Known rows, with every step that occurs
zetug/fudob/zove: [-0.53  0.36 -0.09  1.39  1.28  0.29 -0.98  1.57 -0.11 -3.02 -0.23 -1.31
  0.16 -2.20  2.53 -1.62 -0.42 -0.27  0.93 -0.21 -2.44]
sesu/komu: [-1.18  0.58 -1.25  2.69 -0.14 -0.52  1.80 -0.25  1.82  0.86 -1.21 -0.21
 -3.41 -1.41 -1.36 -0.84 -1.27  1.96 -0.78 -1.55 -0.55]
fudob/zetug/mabab/zove: [ 0.02  0.05  0.09 -0.45  1.03 -0.95 -1.46 -0.92 -0.58 -0.72 -8.14 -2.14
 -1.44  1.65  2.34 -0.87  0.51  1.42  0.97 -0.86 -0.04]
mabab/zove/vori/sesu: [-0.07 -1.36  0.57  0.63  1.41 -2.56  1.14 -2.15 -3.29  0.47 -1.83 -3.27
  2.98  0.68  0.07 -0.82 -0.51  1.53  2.69 -1.78 -0.27]
komu/zetug: [-0.74  2.08 -0.40  0.20  0.19  0.43  0.23 -0.85  0.80  3.26 -2.66  0.54
 -2.70 -2.59  0.18 -2.15  0.57  0.31  1.06 -0.68  1.43]
zetug/mabab/zove: [ 0.71 -0.66 -0.08  1.02 -0.13 -2.23  1.11  0.63 -0.80  0.62  0.97 -0.96
 -0.61  1.11  2.56  0.04  1.52  0.73 -0.47 -1.35 -2.39]
zove/vori/sesu/komu: [-0.34  0.84 -0.66  0.93  2.45 -1.43  0.28 -1.45 -2.65 -0.86 -1.59 -0.28
 -0.56 -0.13 -3.80 -1.46 -2.09  2.98  0.98 -2.01  1.09]
vori/zove/mabab: [ 0.47 -2.09  0.15 -0.10 -0.40  1.49  0.54 -4.35 -2.00  3.56  6.68 -1.04
  2.64 -2.02  0.81 -1.03 -2.26  1.13  0.60 -0.64 -0.21]
komu/zetug/mabab/zove/vori/sesu: [ 0.31  1.89 -0.34 -0.37  1.18 -1.14  1.28 -0.47 -1.39  2.18 -1.04  0.63
 -2.65 -1.01  1.38 -1.68  1.05 -0.09  0.70 -1.66  0.18]
zetug/mabab/zove/vori/sesu/komu: [ 0.73 -0.14 -0.47  1.03  1.13 -2.70  1.86  0.23 -2.20 -0.33  0.70 -0.74
 -1.02  1.11  1.03 -0.41  0.37  0.71 -0.25 -2.24 -1.83]
zove/mabab: [-0.55  0.30  0.23  1.18 -0.36  0.82  0.01 -2.72 -2.56  4.89  0.70  0.07
  1.68 -1.01  0.86 -1.32 -0.99  0.21  0.59 -0.86 -0.28]
mabab/zove/vori: [-0.53 -1.05  0.80  0.83  1.04 -2.09  1.46 -1.84 -2.08  0.47 -2.49 -3.57
  2.85 -0.34  0.96 -1.35 -0.28 -1.33  2.03 -1.68 -0.38]
mabab/zetug/fudob/zove: [-1.80  1.58 -0.81  1.47  0.33  0.42 -1.17  2.09 -2.82 -3.38  0.14  0.06
  0.40 -2.22  3.81 -1.18 -1.14  0.35  1.17 -1.15 -1.88]
fudob/zetug/mabab/zove/vori/sesu/komu: [ 0.08  0.51 -0.38 -0.33  2.02 -1.30 -0.67 -1.18 -1.53 -1.28 -8.56 -1.81
 -2.13  1.77  1.06 -1.01 -0.49  1.96  1.02 -1.60  0.48]
sesu/komu/zetug/fudob/zove: [-1.36  2.33 -1.36  1.86  0.91  0.54  2.13  0.68  2.02  0.69 -2.37  0.39
 -5.42 -3.71  0.91 -2.03 -1.04 -0.94 -0.37 -1.66 -0.76]
zove/mabab/zetug/komu: [-0.81  1.14 -0.90  0.59 -1.07  1.00  0.81 -2.29 -4.65  3.87  2.34  0.14
  0.87 -1.92  1.77 -1.39 -1.46  0.20  0.83 -1.38 -0.69]
komu/zetug/mabab/zove: [ 0.08  1.73 -0.33  0.04  0.19 -0.68  1.47 -0.01  0.16  2.82 -1.01  0.27
 -3.20 -1.54  2.44 -1.56  1.74 -1.08  0.17 -1.37 -0.25]
sesu/komu/zetug/mabab/zove/vori: [-0.75  2.14 -1.12  1.60  0.92 -0.81  3.39 -0.05  0.80  1.72 -2.01  0.57
 -5.32 -2.30  0.42 -1.90 -0.49 -1.60 -0.85 -2.54  0.05]
sesu/komu/zetug/mabab/zove: [-0.69  1.78 -1.42  1.76  0.17 -0.78  3.14  0.28  1.83  2.43 -1.46  0.55
 -5.72 -1.94  0.85 -1.34 -0.13 -0.48 -0.93 -2.26 -0.59]
fudob/zetug/mabab: [ 0.00  0.84 -0.31 -0.40  1.16 -0.24 -2.23 -0.51 -0.26 -1.45 -7.61 -0.86
 -2.62  1.27  1.04 -1.10  0.24  2.08  0.33 -0.51  0.84]
vori/zove/fudob: [ 0.15 -1.87  0.05 -1.00 -1.69  0.09 -0.96 -3.20 -1.02  0.53  3.55 -2.67
  0.89 -1.84 -0.39 -0.35 -0.70  4.37  0.04 -0.36 -0.29]
fudob/zove: [ 1.06 -0.10 -1.41  2.28  0.93 -0.80  0.94 -1.05  2.11 -0.14  2.41 -1.36
 -0.96 -0.62  1.15 -1.42  1.50  2.32  0.03 -0.16 -0.77]
sesu/komu/zetug: [-1.33  2.25 -1.38  1.85  0.10  0.23  2.30 -0.35  2.11  2.60 -2.36  0.71
 -5.36 -2.84 -0.70 -1.81 -1.04  0.28 -0.46 -1.73  0.54]

Rows
[-0.82  2.41 -0.35  0.19  1.12  0.99 -0.02  0.61  0.57  0.22 -1.74  0.16
 -2.49 -3.63  2.31 -2.71  0.38 -1.58  1.13 -0.55 -0.27]
komu/zetug/fudob/zove
[-0.16  1.87 -0.27 -0.45 -0.46 -1.03  1.04 -0.25 -0.45  2.88 -1.97 -0.28
 -3.43 -1.62  2.48 -1.39  2.02 -0.06  0.08 -1.40 -0.39]
komu/zetug/mabab/zove/fudob
[-1.51  1.14 -0.24  1.34 -0.79  1.21 -0.18 -2.00 -4.66  3.78  1.32  0.78
  1.83 -1.49  2.46 -1.19 -1.49  0.02  0.89 -1.47 -0.36]
zove/mabab/zetug
[ 0.48 -1.66 -0.36 -2.27 -1.17  0.38 -1.11 -3.99 -1.04 -0.15 -0.19 -3.83
 -0.19 -1.77 -0.49 -0.83 -0.96  4.42  0.59 -0.12  0.40]
vori/zove/fudob/zetug/komu
[-0.07 -1.53  0.10 -1.87 -1.04  0.52 -1.95 -3.85 -1.03 -0.19 -0.91 -3.35
  0.43 -1.30  0.03 -0.67 -1.02  4.53  0.65 -0.13  0.61]
vori/zove/fudob/zetug
[-0.74  2.33 -1.64  1.82  0.25 -0.19  2.66  0.45  1.93  1.94 -1.56  1.41
 -6.28 -2.30 -0.16 -1.51 -0.28 -0.06 -1.42 -2.02 -0.20]
sesu/komu/zetug/mabab
[ 0.84  0.75 -1.94  1.75  0.23  0.08  1.96 -2.18 -1.37  2.05  4.38 -0.81
 -0.26 -1.69  2.80 -1.73  0.29  0.79  0.24 -0.99 -0.87]
fudob/zove/mabab/zetug/komu
[-0.30 -1.09  0.18  1.07  1.39 -2.65  1.82 -1.99 -2.61  0.61 -1.79 -2.97
  1.77  0.39 -0.15 -0.71 -0.97  1.16  2.11 -2.17 -0.60]
mabab/zove/vori/sesu/komu
[ 1.00  0.14 -1.08  2.13  0.67  0.27  1.46 -2.62  0.05  2.69  3.47 -0.84
  0.13 -1.00  2.08 -1.83  0.81  0.86  0.10 -0.58 -0.70]
fudob/zove/mabab
[ 1.14  1.28 -1.85  1.56  2.77 -1.18  1.89 -1.80  0.16 -0.66  1.42 -0.55
 -2.16 -1.08 -0.64 -2.27  0.24  1.77  0.55 -1.42  0.73]
fudob/zove/vori/sesu/komu/zetug
[-0.32  0.55 -0.03  0.78  2.57 -0.22 -1.06  0.98 -2.02 -3.84 -0.40 -1.04
  0.85 -1.73  1.12 -1.99 -1.11  0.07  1.49 -0.76 -1.78]
zetug/fudob/zove/vori/sesu
[-0.12  1.72 -0.99  0.42  2.61 -1.21  1.08 -0.93 -2.61 -0.81 -1.19  0.64
 -2.12 -0.50 -2.95 -1.82 -1.54  1.82  0.44 -2.21  1.11]
zove/vori/sesu/komu/zetug/mabab
[ 0.00  1.96 -0.25 -0.24  0.98 -0.88  1.53 -0.23 -0.67  2.30 -1.48  0.30
 -2.78 -1.61  1.94 -2.16  1.33 -2.25  0.30 -1.62  0.35]
komu/zetug/mabab/zove/vori
[ 0.01  0.08 -1.41  1.76  0.54 -1.51  0.43 -0.95 -1.11  1.47  0.17  0.37
 -2.36  0.66 -2.84  0.47 -1.39  7.83  0.88 -1.38 -0.52]
vori/sesu/komu
[-1.50  1.70 -0.88  1.14  1.30 -0.02 -1.59  1.62 -4.54 -4.05  0.07  0.25
  0.89 -1.68  2.61 -1.30 -1.67  1.02  1.56 -1.48 -1.60]
mabab/zetug/fudob/zove/vori/sesu
[-1.73  1.97 -1.23  1.63  1.21  0.01 -0.52  1.86 -3.80 -4.02  0.20  0.42
 -0.23 -2.08  2.50 -1.36 -2.15  0.86  1.13 -1.92 -1.43]
mabab/zetug/fudob/zove/vori/sesu/komu
[-0.69 -1.28  0.61  0.20 -1.78 -2.48  0.27 -1.84 -1.57  1.78 -3.88 -4.59
  1.59 -0.07  2.04 -0.12  1.17  2.91  1.43 -1.03 -1.73]
mabab/zove/fudob
[ 0.57 -0.32  0.07  0.77  0.92 -2.34  1.41  0.38 -1.89 -0.48  0.45 -1.23
  0.09  0.86  1.78 -0.74  0.96 -0.98 -0.22 -1.74 -1.67]
zetug/mabab/zove/vori
[-0.84  1.70 -0.41  0.35  2.86 -0.72  0.10 -0.73 -3.18 -1.34 -2.58  0.20
 -1.15 -1.49 -2.83 -2.01 -2.63  1.16  1.27 -2.04  0.90]
zove/vori/sesu/komu/zetug/fudob
[-0.06  0.32  0.24 -0.69  1.71 -0.94 -1.16 -1.14 -1.34 -1.39 -8.59 -2.32
 -0.89  1.46  1.90 -1.37 -0.06  0.02  1.02 -1.13  0.64]
fudob/zetug/mabab/zove/vori
[ 0.43 -0.42  0.00  0.25 -1.09 -2.55  0.43  0.23 -1.54  0.46 -0.56 -1.84
 -1.03  0.94  2.63  0.27  1.99  1.98 -0.67 -1.42 -2.62]
zetug/mabab/zove/fudob
[-0.45 -0.29  0.07  0.72  1.45 -2.31  2.24 -2.18 -2.57  1.52 -2.53 -2.58
  0.85 -0.32  0.08 -1.18 -0.74  0.59  2.33 -2.23 -0.06]
mabab/zove/vori/sesu/komu/zetug
[-1.57  2.41  0.27 -0.31  0.64  1.25 -0.65  1.03 -0.31  0.85 -3.41  0.53
 -2.17 -3.83  1.52 -2.37 -0.33 -1.38  1.43 -0.58  0.04]
komu/zetug/fudob
[-0.59  0.45  0.10  1.27  1.18  0.89 -0.65  0.47 -1.50 -0.93  0.47 -0.89
  1.12 -2.33  3.12 -1.86 -0.97 -1.34  0.89 -0.41 -2.55]
zetug/fudob/zove/mabab
[-0.58  0.81 -0.47  1.29  2.70 -0.29 -0.19  1.11 -1.40 -3.90 -0.72 -1.00
 -0.21 -1.84  0.83 -1.87 -1.60 -0.26  1.01 -1.06 -1.88]
zetug/fudob/zove/vori/sesu/komu
[-1.85  1.90 -0.63  1.33  1.02  0.37 -1.20  1.87 -3.51 -4.26 -0.20 -0.08
  0.89 -2.49  3.26 -1.87 -1.56 -0.75  1.19 -1.36 -1.39]
mabab/zetug/fudob/zove/vori
[-0.09  1.07 -1.62  1.24  0.69 -1.14  0.75 -1.15 -0.69  2.62 -0.97  0.95
 -3.77 -0.37 -2.30 -0.19 -1.04  6.74  1.07 -1.53  0.10]
vori/sesu/komu/zetug
[-0.77 -0.14  0.44  0.40  1.86 -1.90  1.54 -1.20 -2.97  0.32 -3.00 -2.63
  0.99 -1.01  0.77 -1.24 -1.21 -0.44  2.49 -2.21 -0.58]
mabab/zove/vori/sesu/komu/zetug/fudob
[ 1.15  0.56 -1.75  2.05  2.71 -1.49  1.68 -1.67 -0.11 -1.53  1.87 -0.96
 -1.26 -0.22 -0.95 -1.90  0.05  2.64  0.32 -1.30  0.21]
fudob/zove/vori/sesu/komu
